Known rows, with every step that occurs
geto/lovup/sufeb: [-1.398 -1.607 -1.568 -0.807 -2.299 -0.308 -2.231 -0.046  1.588  0.998
 -0.723  0.361  0.409  0.545  1.291  3.406 -1.991  0.544 -0.784 -1.333
 -0.328 -3.353]
geto/pivo/lovup: [-1.176 -2.863 -1.157 -2.203  0.746 -0.481 -0.829 -2.954  1.171 -0.030
 -2.687 -1.053  0.579  1.435  0.638  3.138 -3.110  1.455  0.892 -0.808
 -0.628 -1.970]
pamuk/geto/zuka: [-1.728 -0.535 -3.362 -3.245  0.748  2.001  1.779 -2.060  2.754 -0.199
  0.010 -0.479 -0.628 -1.640  1.187  2.393 -0.395  2.174 -1.488 -1.545
 -0.703 -3.019]
zuka/geto: [-0.614 -0.953 -1.506 -1.316  0.440  0.681  0.140 -1.642  1.943 -0.232
 -1.290  0.148  0.403  1.026  0.334  1.162 -1.245  0.930 -0.961 -2.546
 -0.681 -2.294]
pamuk/geto/lovup/sufeb/pivo: [-0.478 -0.182 -1.795 -2.746 -2.165  1.691 -1.495  0.975  2.325  1.025
 -0.289 -2.237 -1.436  0.432  0.306  4.868 -0.771  0.723 -1.614 -0.517
  0.398 -3.335]
sufeb/pivo/geto/zuka: [-0.624 -0.280 -1.908 -1.292  0.693  3.067  0.543 -3.317  3.782  1.797
 -0.501 -2.130 -1.869 -0.805 -0.393  2.448 -0.848  2.756 -0.782  0.175
  0.714  0.028]
pamuk/geto: [-0.178 -0.181 -2.909 -3.122  0.219  1.123  1.357 -1.217  2.500 -0.180
 -1.112 -1.119  0.068 -0.118  1.022  2.567 -0.943  0.895 -0.739 -1.160
 -0.813 -2.914]
pamuk/geto/lovup/sufeb/zuka: [-1.140 -0.628 -2.548 -3.475 -1.324  0.586  1.025  1.893  2.608  0.631
  0.952  0.827 -1.063 -0.080  1.767  3.715 -0.128  0.744 -1.902 -2.564
  0.175 -3.694]
pivo/lovup/sufeb: [-0.060 -2.631 -1.706 -3.114 -0.871 -1.299 -1.341 -2.021  1.203  1.683
 -2.398 -0.677  0.030 -0.350  0.283  3.763 -2.405  1.937  0.901 -1.751
 -0.328 -1.815]
geto/lovup/sufeb/pivo: [-0.635 -1.201 -0.873 -0.808 -2.036  0.959 -3.044  0.327  1.806  1.373
 -1.557 -0.971 -1.096  0.970  0.133  4.076 -0.964  0.565 -1.292  0.058
  0.405 -1.721]
pamuk/geto/pivo/lovup: [-0.786 -1.932 -2.061 -4.360  0.288  0.413  1.014 -2.265  2.087 -0.227
 -1.981 -2.533  0.033  0.982  0.765  3.729 -2.689  1.548  0.530 -1.178
 -0.493 -3.547]
lovup/geto: [-1.049  0.008 -1.005 -2.212  0.882  0.662 -0.756 -0.476  1.646 -0.076
 -2.336 -0.054 -0.412 -0.522  1.460  2.151 -0.863  1.274 -0.630 -0.733
 -1.083 -2.300]
pivo/geto/lovup/sufeb/zuka: [-0.699 -1.692 -1.648 -1.663 -1.907  0.318  0.429  0.174  3.305  2.205
  0.934 -0.120 -0.761  0.493  1.520  3.148 -1.849  0.992 -1.304 -2.220
  0.894 -2.468]
pamuk/geto/sufeb: [-1.116 -1.384 -2.578 -2.144 -0.588  1.124 -0.005 -0.676  3.163  0.959
 -2.256 -0.984  0.222  0.256  1.434  2.902 -1.125  1.041 -1.449 -1.098
 -1.017 -1.990]
pivo/lovup/sufeb/zuka/geto: [ 0.355 -2.303 -1.780 -3.438  0.335 -0.416  1.152 -1.066  1.307  1.823
 -1.226  0.937 -0.801  0.211  0.126  2.649 -1.400  2.077 -0.205 -4.575
  0.290 -1.506]
pivo/geto: [-0.235 -0.876 -2.162 -1.392 -0.138  0.535  0.814 -2.459  3.469  1.304
 -1.280 -2.210  0.363  0.590  0.709  2.059 -2.010  1.396 -0.069 -0.610
  0.040 -1.546]
sufeb/geto/zuka: [-1.096 -0.507 -3.064 -2.311  1.541  2.062  1.544 -2.028  3.379 -0.259
  0.682 -0.163 -0.579 -1.388  0.959  2.447 -0.852  2.633  0.284 -1.830
 -1.505 -1.871]
geto/zuka: [-1.790 -1.997 -2.509 -1.141  1.138  1.202  0.159 -2.577  2.194  0.215
 -0.756  0.981 -0.520 -1.192  0.985  1.711 -0.842  2.135 -0.797 -1.040
 -0.756 -1.486]
geto/sufeb: [-1.043 -2.251 -1.803 -0.004 -0.241  0.691 -1.568 -1.361  2.577  0.989
 -3.058  0.215  0.895  0.855  1.385  2.152 -1.359  0.714 -1.027 -0.573
 -1.331 -0.563]
sufeb/zuka: [-0.197 -1.102 -2.001 -1.610  1.675  0.748  1.550 -0.542  2.130  0.168
 -0.725  1.542 -0.692  0.010  1.172  1.711 -0.239  0.930 -0.805 -1.484
 -0.384 -0.800]
sufeb/pamuk: [-0.358 -1.039 -1.478 -2.189  1.198 -0.733  0.078  0.173  3.821  1.511
 -0.825  0.785  1.270 -0.146  0.569  2.379 -0.580  0.715 -0.808 -0.230
 -1.329 -2.182]
lovup/sufeb/pivo/geto/zuka: [-0.750 -1.110 -2.143 -1.152 -0.875  1.631 -0.720 -2.891  4.032  2.901
 -0.900 -1.997 -2.700 -0.906 -0.124  2.820 -1.530  3.029 -0.906 -0.538
  1.154 -0.349]
lovup/sufeb/zuka/geto/pivo: [-1.174 -2.234 -1.475 -1.087  0.043 -0.562  0.679 -0.207  2.724  0.311
 -0.809  1.988 -1.082  1.463  1.482  1.220 -1.706  1.456 -1.529 -3.442
  0.418 -2.469]
sufeb/pivo: [ 0.131 -0.349 -1.344 -0.914  0.760  1.450 -0.985 -1.521  1.841  0.542
 -2.353 -1.387 -1.131  0.267 -0.458  2.594 -0.421  0.918 -0.719  0.733
  0.056 -0.022]
lovup/sufeb: [-0.501 -1.569 -2.188 -1.340 -1.049 -1.105 -1.211 -1.055  2.102  1.200
 -1.770  0.333 -0.182 -0.178  1.193  2.263 -1.859  1.021 -0.390 -1.481
 -0.518 -1.537]

Rows
[-1.584 -1.611 -0.800 -1.975 -1.689 -0.911 -1.356  2.119  3.647  1.937
  0.255  1.332  1.471  1.166  0.698  3.170 -1.059  0.463 -1.519 -2.757
 -0.840 -4.481]	zuka/geto/lovup/sufeb/pamuk
[-0.912 -2.145 -0.843 -3.327  1.156  1.192 -0.216 -0.039  1.774  1.629
 -3.127  0.573 -0.641 -0.292  1.505  3.371 -0.608  2.211 -0.558 -2.330
 -1.181 -0.239]	pivo/lovup/geto/sufeb/zuka
[-0.872 -0.920 -0.960 -1.369  0.387  1.833  1.056  0.690  2.096 -0.417
  0.466  1.650 -0.063  1.730  0.888  1.879 -0.319  0.457 -1.823 -2.911
 -0.348 -2.908]	sufeb/zuka/geto/lovup
[-0.155 -2.387 -0.538 -1.785  0.043  1.929 -1.762 -1.836  1.947  2.038
 -3.993 -2.273 -0.638  1.432 -1.250  3.288 -1.095  2.158 -0.689 -1.555
 -0.186  0.087]	zuka/geto/sufeb/pivo/lovup
[-1.736 -1.154 -0.923 -1.110 -0.108  0.944 -2.139  0.060  2.247  0.751
 -3.195  0.013 -0.078  0.137  2.010  2.472 -1.031  1.466 -1.215 -0.777
 -1.598 -1.219]	lovup/geto/sufeb
[-0.335 -1.494 -1.113  0.069 -0.173  1.721 -2.306 -1.039  2.644  1.400
 -3.413 -0.966 -0.809  0.779  0.061  2.901 -0.824  1.191 -1.502  0.484
 -0.490  0.785]	geto/sufeb/pivo
[-0.777 -1.206 -0.482 -0.847 -2.135  1.399 -2.435  0.374  1.814  0.853
 -1.127 -0.645 -1.050  1.799 -0.431  3.344 -1.018  0.879 -1.566 -1.560
  0.265 -2.678]	zuka/geto/lovup/sufeb/pivo
[-0.361  0.020 -2.341 -4.196  0.916  0.096  1.635  0.767  4.263  1.075
 -0.077 -0.416  0.600 -0.534  0.761  3.149 -0.127  0.959 -1.349 -0.712
 -1.227 -3.571]	sufeb/pamuk/geto
[ 0.665 -1.307 -2.307 -3.969 -0.333 -0.768  0.042 -1.622  2.288  1.526
 -0.940 -1.863  0.089 -0.183  0.287  4.814 -2.387  2.370  2.213 -2.812
 -1.241 -2.017]	pivo/lovup/sufeb/geto
[ 0.437 -1.558 -1.123 -2.844  1.017  0.977 -0.880 -2.644  1.063  1.313
 -3.144 -2.325 -1.039  0.365 -1.326  3.741 -1.215  1.954  0.582  0.356
 -0.094 -0.097]	sufeb/pivo/lovup
[-0.630 -0.465 -1.836 -1.795 -0.271  1.937  0.103  0.178  2.569 -0.637
  0.750 -0.858  0.802  1.020  1.147  3.533 -1.419  0.848  0.217 -1.288
 -1.618 -3.495]	sufeb/geto/lovup
[-0.979 -0.962 -0.842 -3.952  1.764  2.451 -1.109 -2.418  1.291  0.916
 -2.368 -1.388 -2.335 -1.712 -0.615  3.916 -0.344  3.512 -0.203 -0.411
 -0.615 -0.540]	sufeb/pivo/lovup/geto/zuka
[-1.675 -1.306 -2.241 -3.449 -0.994 -1.636  0.392  1.227  4.550  1.819
 -0.411 -0.279  0.265  0.264  1.590  3.786 -1.754  0.909 -1.469 -1.329
 -0.914 -4.654]	lovup/sufeb/pamuk/geto/pivo
[-0.966 -1.245 -1.151 -2.131 -2.102 -0.802 -0.839  1.048  5.176  3.209
  0.539 -0.856  1.103  0.600  1.032  3.960 -2.040  0.849 -0.916 -0.825
  0.007 -3.958]	pivo/geto/lovup/sufeb/pamuk
[-1.473 -1.463 -1.160 -1.911 -1.796 -1.098 -1.970  2.120  3.244  2.241
  0.339  1.231  1.188  0.344  1.070  4.211 -1.050  0.245 -1.253 -0.851
 -0.792 -3.846]	geto/lovup/sufeb/pamuk
[-0.939 -2.125 -1.773 -0.550  0.756  0.762  0.184 -0.179  2.700  1.172
 -1.986  1.464 -0.241 -0.147  1.660  1.821 -0.365  1.043 -1.746 -1.626
 -0.897  0.214]	geto/sufeb/zuka
[-1.386 -1.585 -1.291 -1.009  1.171  0.701  1.609 -0.789  2.585 -0.903
 -1.014  1.606 -0.843  1.932  1.337  0.612 -1.141  0.951 -1.367 -2.726
 -0.178 -2.313]	sufeb/zuka/geto/pivo
[-0.876 -1.314 -1.356 -1.133 -1.470  1.240 -0.384 -1.468  3.085  0.887
 -0.223 -1.942  0.685  1.371  0.892  3.197 -2.452  0.778 -0.518 -0.497
  0.057 -3.170]	pivo/geto/lovup
[-1.268 -1.566 -1.035 -0.804 -0.756  1.304 -0.901 -0.494  1.647 -0.341
 -0.457  0.094  0.937  1.847  0.536  2.094 -1.184  0.527 -1.133 -2.295
 -0.514 -3.830]	zuka/geto/lovup
[-0.944 -1.988 -1.395 -1.322 -0.458 -0.092 -0.316 -0.298  6.009  3.531
 -1.643 -1.226  1.294  0.607  1.006  2.840 -1.533  1.464 -1.183 -0.414
 -0.708 -0.884]	pivo/geto/sufeb/pamuk
[-0.477 -0.869 -0.776 -4.158  1.247  0.544 -0.811 -1.459  0.822  0.575
 -2.951 -1.221 -0.287 -0.317  0.695  3.568 -1.510  1.880  0.784 -1.194
 -1.218 -1.978]	pivo/lovup/geto
[-1.196 -1.560 -2.363 -1.536  0.472  1.630  0.934 -3.745  3.654  1.364
 -0.221 -0.998 -0.581 -0.841  1.003  1.702 -1.692  2.627 -0.518 -0.917
  0.094 -1.583]	pivo/geto/zuka
[-1.357 -1.757 -3.153 -6.084  0.368 -0.397  1.173 -0.558  4.086  3.139
  0.267 -0.183 -0.334 -2.218  0.113  4.614 -0.898  3.016 -0.576 -2.787
 -0.948 -3.359]	pivo/lovup/sufeb/pamuk/geto/zuka
[-0.885 -3.102 -1.441 -2.636  0.164 -1.652  0.250 -1.331  1.594  1.200
 -1.650  0.657 -0.985  0.456  1.269  3.247 -2.584  1.832  0.466 -2.716
  0.242 -1.665]	geto/pivo/lovup/sufeb/zuka
[-0.678 -1.300 -0.904  0.035 -0.172  2.110 -1.902 -1.034  2.851  1.362
 -3.363 -0.990 -0.855  1.800 -0.587  2.064 -0.568  1.278 -1.776 -1.167
 -0.281 -0.114]	zuka/geto/sufeb/pivo
[-1.432 -2.338 -1.477 -0.989  0.131 -0.129 -1.327  0.518  4.650  2.340
 -1.977  0.925  1.416  0.223  1.237  2.810 -0.692  0.877 -1.460 -0.466
 -1.993 -1.177]	geto/sufeb/pamuk
[-1.540 -1.884 -0.995 -0.549  0.509  0.314 -0.287 -1.895  2.180 -0.951
 -1.689  0.264  0.579  2.020  0.831  1.268 -2.200  1.050 -0.890 -1.751
 -0.425 -3.197]	zuka/geto/pivo
[-1.056 -0.366 -2.268 -2.935 -0.937  1.803  0.439  0.148  2.205 -0.360
  0.020 -1.287  0.502  0.678  1.083  3.725 -1.011  0.394 -1.372 -0.947
 -0.703 -4.364]	pamuk/geto/lovup
[-1.648 -0.774 -1.909 -3.511  0.742 -0.162  1.437  0.809  4.563  0.433
 -0.395 -0.475  0.574  0.605  1.333  3.024 -1.215  0.449 -0.991 -0.294
 -1.076 -4.120]	sufeb/pamuk/geto/pivo
[-1.025 -2.096 -2.388 -4.457 -0.992 -1.096 -0.033 -1.686  1.831  0.850
 -1.849 -1.938 -0.348  0.654  0.904  4.320 -3.191  1.831  0.345 -2.058
 -0.050 -3.674]	pamuk/geto/pivo/lovup/sufeb
[-1.383 -0.815 -2.266 -2.450 -0.043  0.510  0.681 -1.359  2.705 -1.023
 -1.198 -1.282 -0.134  0.994  1.471  2.573 -2.053  0.775 -0.855 -0.864
 -0.714 -3.890]	pamuk/geto/pivo
[ 0.167 -0.082 -0.300 -3.787  1.225  1.691 -1.522 -1.538  0.873  0.948
 -3.586 -2.294 -1.848 -0.180 -0.768  4.362 -0.567  2.422  0.589  0.013
 -0.583 -0.635]	sufeb/pivo/lovup/geto
[-0.334 -2.187 -1.668 -3.909 -0.184 -2.260 -0.890 -0.372  3.107  3.306
 -1.626  0.091  1.045 -0.534 -0.021  4.343 -1.765  1.837  0.484 -1.565
 -0.831 -2.123]	pivo/lovup/sufeb/pamuk
[ 0.148 -2.382 -2.048 -3.486  0.385 -0.984  0.667 -1.138  1.458  1.877
 -1.434  0.672 -1.042 -0.606  0.709  3.230 -1.439  2.048  0.395 -2.877
 -0.004 -0.778]	pivo/lovup/sufeb/zuka
[-1.231 -0.919 -3.311 -2.349  0.173  1.012  0.410 -1.389  3.484  0.909
  0.713  0.335 -0.943 -1.526  1.297  2.989 -1.538  2.934  0.410 -2.841
 -1.569 -2.235]	lovup/sufeb/geto/zuka
